What can hang from each mark
j141: j375
j98: j96
j686: j309 j741
j496: j98 j158 j375 j741 j994
j375: j496
j158: j140 j496
j839: j140
j994: j496
j284: j141
j741: j496 j686
j309: j686

Every row comes from one small tree of marks. Brackets hold a mark, then the marks that hang from it, in the order of their numbers. Every link used is in the known rows. Which tree was each row made from?
Known rows
[j496 j158 j741]: [ -1   1   8   3 -14   4  -2  -5  17  21  16  -2 -11  -9 -11  10  -2 -11
 -16  -7  15   5 -10  -9]
[j686 [j741 [j496 j375]]]: [ 29 -12   5   3 -14   4  24   4  13  34  19 -16 -12  -9   7   6  -6  -5
 -13  17 -21   4  -1 -12]
[j141 [j375 [j496 [j98 j96] j741 j994]]]: [  7 -21  26  -6 -26   8  30   5  41  27  37  -6 -36 -30   1  29   6   7
 -50   2  -9 -14 -22 -13]
[j141 j375]: [ -2   3   2   6   1  -4   4  -2   8  -6  11 -26  -6  -7   8   5   5   5
   7  -6   5  -6  -5  -2]
[j141 [j375 [j496 j158 j741]]]: [  4  -2  15   4 -12   1  12  -1  50  21  40 -28 -26 -19   4  21   6  -1
 -21  -3  23  -9 -17 -12]
[j496 [j98 j96] j158 [j741 j686] j994]: [ 15 -20  21  -6 -32   4  21   1  22  34  17  16 -27 -13 -10  30   0 -13
 -54   3 -20  15 -27  -3]
[j309 [j686 [j741 [j496 j98 [j158 j140] j994]]]]: [ 40 -18  19  17 -34  -4  40  -3  25  51  45   4 -10   9  -8  44   3  -4
 -41  -5 -20  -2  -5 -26]
[j284 [j141 [j375 [j496 j158]]]]: [ -2   7  17   6  -3  -1   8   4  47   9  38 -64 -25 -19   8  19  -3   6
 -12  -6  14 -14 -15 -17]
[j994 [j496 j98 [j158 j140] [j741 j686]]]: [ 20 -27  15   4 -23  11  15  -6  31  51  32   8 -21   8   0  38  -3 -13
 -45   7  -3   9 -14  -6]
[j309 [j686 [j741 [j496 j158 j375 j994]]]]: [ 43 -17  10  10 -27  -7  44   3  31  35  39 -13 -20 -13  -4  34  -2  -9
 -27   6 -22  -1  -9 -18]
[j994 [j496 j375]]: [ 12 -20   1   2  -3   6  17  -1  15   9  16 -10 -23 -10   2   7 -11  -2
 -14  13 -12 -15  -7  -2]
[j686 j309 j741]: [ 44   0  12  -5  -3   4  13  11  -1  10   9   8   1 -10   0   8   3   0
   9   9 -30   3   2   0]
[j994 [j496 [j98 j96] [j158 j140] j375 j741]]: [ 12 -25  19  -4 -27  13  27  -8  30  50  56  16 -38  -4 -13  32 -20  -9
 -56   4  -9 -16 -25 -19]
[j309 [j686 [j741 j496]]]: [ 50  -8   6 -12 -17 -10  29  11  19  28   9   1   9   4  10   9  -1   4
  -5   7 -21  19  14  -1]
[j284 [j141 [j375 [j496 j98 [j158 j140] j994]]]]: [-10  -5  24  28 -15   8  20  -5  47  28  61 -56 -36 -11  -3  51   1   1
 -41 -12  10 -29 -26 -34]
[j496 [j98 j96] j375 [j741 [j686 j309]] j994]: [ 46 -21  14 -10 -25  18  35   7  19  27  22  15 -40 -31 -10  39  -1 -14
 -47  17 -42   7 -28   5]
[j741 [j496 j98 [j158 j140] j994] j686]: [ 15 -23  16  18 -27   6  23  -8  19  43  32  -4 -18  13  -6  38  11 -18
 -46   6  -9  10 -18 -16]
[j141 [j375 j496]]: [  8  -3   6  -1   3  -5  14   3  33   0  25 -27 -17 -11  13  10  10   9
  -4   4  11 -11  -6  -6]
[j309 [j686 j741]]: [ 40   1   1 -10  -8 -11  24  11  11   8   6   7   8   1   8  13  -4   7
   4   3 -19   8  12   0]
[j994 [j496 [j98 j96] j375 [j741 [j686 j309]]]]: [ 62 -33  18 -23 -22  19  36  11  32  35  22  16 -41 -24   1  26  -6  -8
 -47  22 -45   8 -21  13]
[j741 [j496 j98 j158 j994] [j686 j309]]: [ 46 -25  22  16 -27  10  25   1  23  29  21  -4 -29  -9 -10  33  20 -20
 -40   4 -35   7 -21  -4]
[j284 [j141 [j375 [j496 j98 [j741 j686]]]]]: [ 15  -8  16  -1 -13  13  17   7  55  36  23 -55 -31 -26  21  36  -1   4
 -35   4   1  11 -13  -4]
[j158 j140 [j496 j98 [j741 [j686 j309]] j994]]: [ 45 -19  18  -7 -30  28  27   3  16  46  40  11 -32   2  -5  50  19 -23
 -39  11 -21   7 -13  -9]
[j994 [j496 j158 j375 j741]]: [  8 -18   8   6 -16  10  17  -6  33  31  31 -13 -32 -18  -7  18 -13 -12
 -31   5   2 -11 -15  -8]
[j839 j140]: [  0  -6 -11   5   5  -4  -1   3  -7   1   7   6   3   4 -14   7  -1   4
   1   6   2  -4   9  -4]
[j284 [j141 j375]]: [ -7   9   7   3   2   1  -1   4  12  -1  10 -60  -9 -16  11   9  -7   8
   3  -8   4  -3  -8  -4]

Write each row's tree
[ 16 -21  15   1 -31   9  28  -3  28  34  32   7 -42 -22 -12  38  -5 -16
 -59   8 -19   5 -34  -8]  [j496 [j98 j96] j158 j375 [j741 j686] j994]
[ 18 -19  16  11 -25  15  26  -3  45  53  46   4 -30  -2  -2  55   9 -15
 -57   9   6   2 -22 -18]  [j375 [j496 j98 [j158 j140] [j741 j686] j994]]
[  9 -18  14  -1 -18   6   6  -3  28  28  19  -3 -15  -9  -5   9  -6  -8
 -27  -1   4  -2  -6  -5]  [j994 [j496 j158 j741]]
[ 51 -16  10  18 -17  15  27  -4  29  41  46  -6 -30   7  -7  39   7 -22
 -34   9 -19   7 -22 -12]  [j741 [j496 j98 [j158 j140] j375] [j686 j309]]
[ 55  -7  11 -22  -8  14  18  16  39  27  14   6 -15 -14   7  21  11  -9
 -19  19  -6  20  -7  10]  [j375 [j496 [j741 [j686 j309]]]]
[ 58 -12   2  -7  -6  11  25   8  19  18  13 -12 -19  -5   3  14   7 -16
 -13  21 -24  18 -11  10]  [j741 [j496 j375] [j686 j309]]
[ 53  -8  17  -7 -12   6  20  12   8  27  12  -1   0  -7   1   5   6  -4
  -2  14 -32  12   4  -1]  [j686 j309 [j741 j496]]
[ -5  -4   8  24 -10   4   2 -12   9  21  34   7 -13  13 -12  25   0  -6
 -22 -11   5 -13 -12 -19]  [j496 j98 [j158 j140]]
[ 56 -20  25 -12 -25   4  23  10  23  31  21  15 -22   0  -4  13   9 -12
 -37   7 -39  17 -18   4]  [j741 [j496 [j98 j96] j158] [j686 j309]]
[ -3  -3  17   5  -6   4  15   6  38   8  26 -64 -24 -26  10  27   1   7
 -19   1   2 -15 -13 -13]  [j284 [j141 [j375 [j496 j994]]]]
[  5 -15   5   0 -24  20  24  -3  17  31  36 -15 -38 -18  -6  27   3 -20
 -29  11  -2 -12 -11 -16]  [j158 [j496 j375 j741 j994]]
[  2  -5  14   9 -17   6  22  -5  44  33  59 -25 -26 -11  -5  43   8  -7
 -35  -2  29 -15 -25 -25]  [j141 [j375 [j496 [j158 j140] j741 j994]]]
[ -4 -12  22  16 -19  16  20   3  52  31  34 -59 -40 -39   4  43   1   5
 -44  -3   2 -16 -17 -19]  [j284 [j141 [j375 [j496 j98 j741 j994]]]]
[ 19 -14  15  10 -19   4  20   2  59  32  36 -24 -36 -17  12  35  10  -5
 -38   1   6   3 -21  -8]  [j141 [j375 [j496 j98 j158 [j741 j686]]]]
[ 41 -10   9 -12 -14  14  17   7  11  18   1   3 -12 -20  -3  29  12 -16
 -20  12 -16  20 -14   9]  [j496 [j741 [j686 j309]] j994]
[ 24 -32  11  12 -22  14  25  -5  42  43  28  -9 -42 -15   4  34  -6 -14
 -48  12 -15   2 -21  -4]  [j994 [j496 j98 j158 j375 [j741 j686]]]
[ 48 -10  14 -23 -21  23  23   7  12  39  36   6 -18   4   2  42  17 -25
 -24  15 -12  16 -15  -4]  [j158 j140 [j496 [j741 [j686 j309]] j994]]
[ 53 -18  16   6 -18  12  34   8   9  30  25 -11 -21 -25  -4  23   5 -11
 -20  19 -39  -4 -10 -10]  [j686 j309 [j741 [j496 j375 j994]]]
[ 58 -28  27  -3 -30  13  46   9  12  40  34   7 -33 -27 -10  26   0  -5
 -43  18 -62  -9 -17 -13]  [j686 j309 [j741 [j496 [j98 j96] j375 j994]]]
[  1 -10   0  19 -13  18  12 -10  20  26  19  -4 -31 -22  -7  23  -6  -6
 -31   1  -5  -8 -12  -9]  [j496 j98 j375 j741]
[ 19 -13  16 -13 -24   2  12   1  23  34  16  19 -21  -7  -4  19  -4  -8
 -42   1 -14  19 -20   2]  [j496 [j98 j96] j158 [j741 j686]]
[ 25 -12  -1 -17 -17  17  20   3  24  34  25 -12 -30  -6  12  22   2 -19
 -20  20  -6  15  -8   1]  [j158 [j496 j375 [j741 j686]]]
[ 11 -29  17   3 -20   2  24  -4  26  22  37   8 -42 -12  -7  13 -12  -1
 -43   4 -29 -25 -19 -11]  [j994 [j496 [j98 j96] j158 j375]]
[  3 -12  15  10 -28  14  26 -12  19  42  55  13 -38 -12 -24  44 -12 -15
 -58  -4  -4 -16 -31 -25]  [j496 [j98 j96] [j158 j140] j375 j741 j994]
[  7 -16  28  -5 -32  10  24  -2  40  48  57  23 -31  -5 -18  40  -2  -8
 -63  -1   2 -15 -25 -27]  [j375 [j496 [j98 j96] [j158 j140] j741 j994]]
[ -1 -22  14  11 -22  11  18  -4   7  21  24  -2 -32  -2  -5  22  14  -8
 -29   0 -21 -20  -6 -15]  [j158 [j496 j98 j994]]
[ -2 -14  19  29 -16   2  23  -9  40  22  61 -19 -34  -3  -4  44  11   0
 -38  -8  10 -34 -24 -32]  [j141 [j375 [j496 j98 [j158 j140] j994]]]
[  9 -20   6  11  -8   3  17  -6  25  13  28 -12 -29  -7  -3  12 -10  -7
 -19   6  -6 -20 -13  -8]  [j994 [j496 j158 j375]]
[ 49 -27  17   8 -24  13  26   6  13  25   6  -2 -23 -10   0  27  19 -14
 -34  13 -40  14 -14   3]  [j741 [j496 j98 j994] [j686 j309]]
[ 19 -25  16   2 -24  15  28   3  40  37  16   1 -32 -16   5  39   8  -7
 -50  13  -9   6 -14  -4]  [j375 [j496 j98 [j741 j686] j994]]
[ -8 -15  12  30 -18   4   9 -11  14  13  21  -1 -24  -9 -17  25   8  -7
 -32 -12  -9 -19 -17 -18]  [j496 j98 j158 j994]
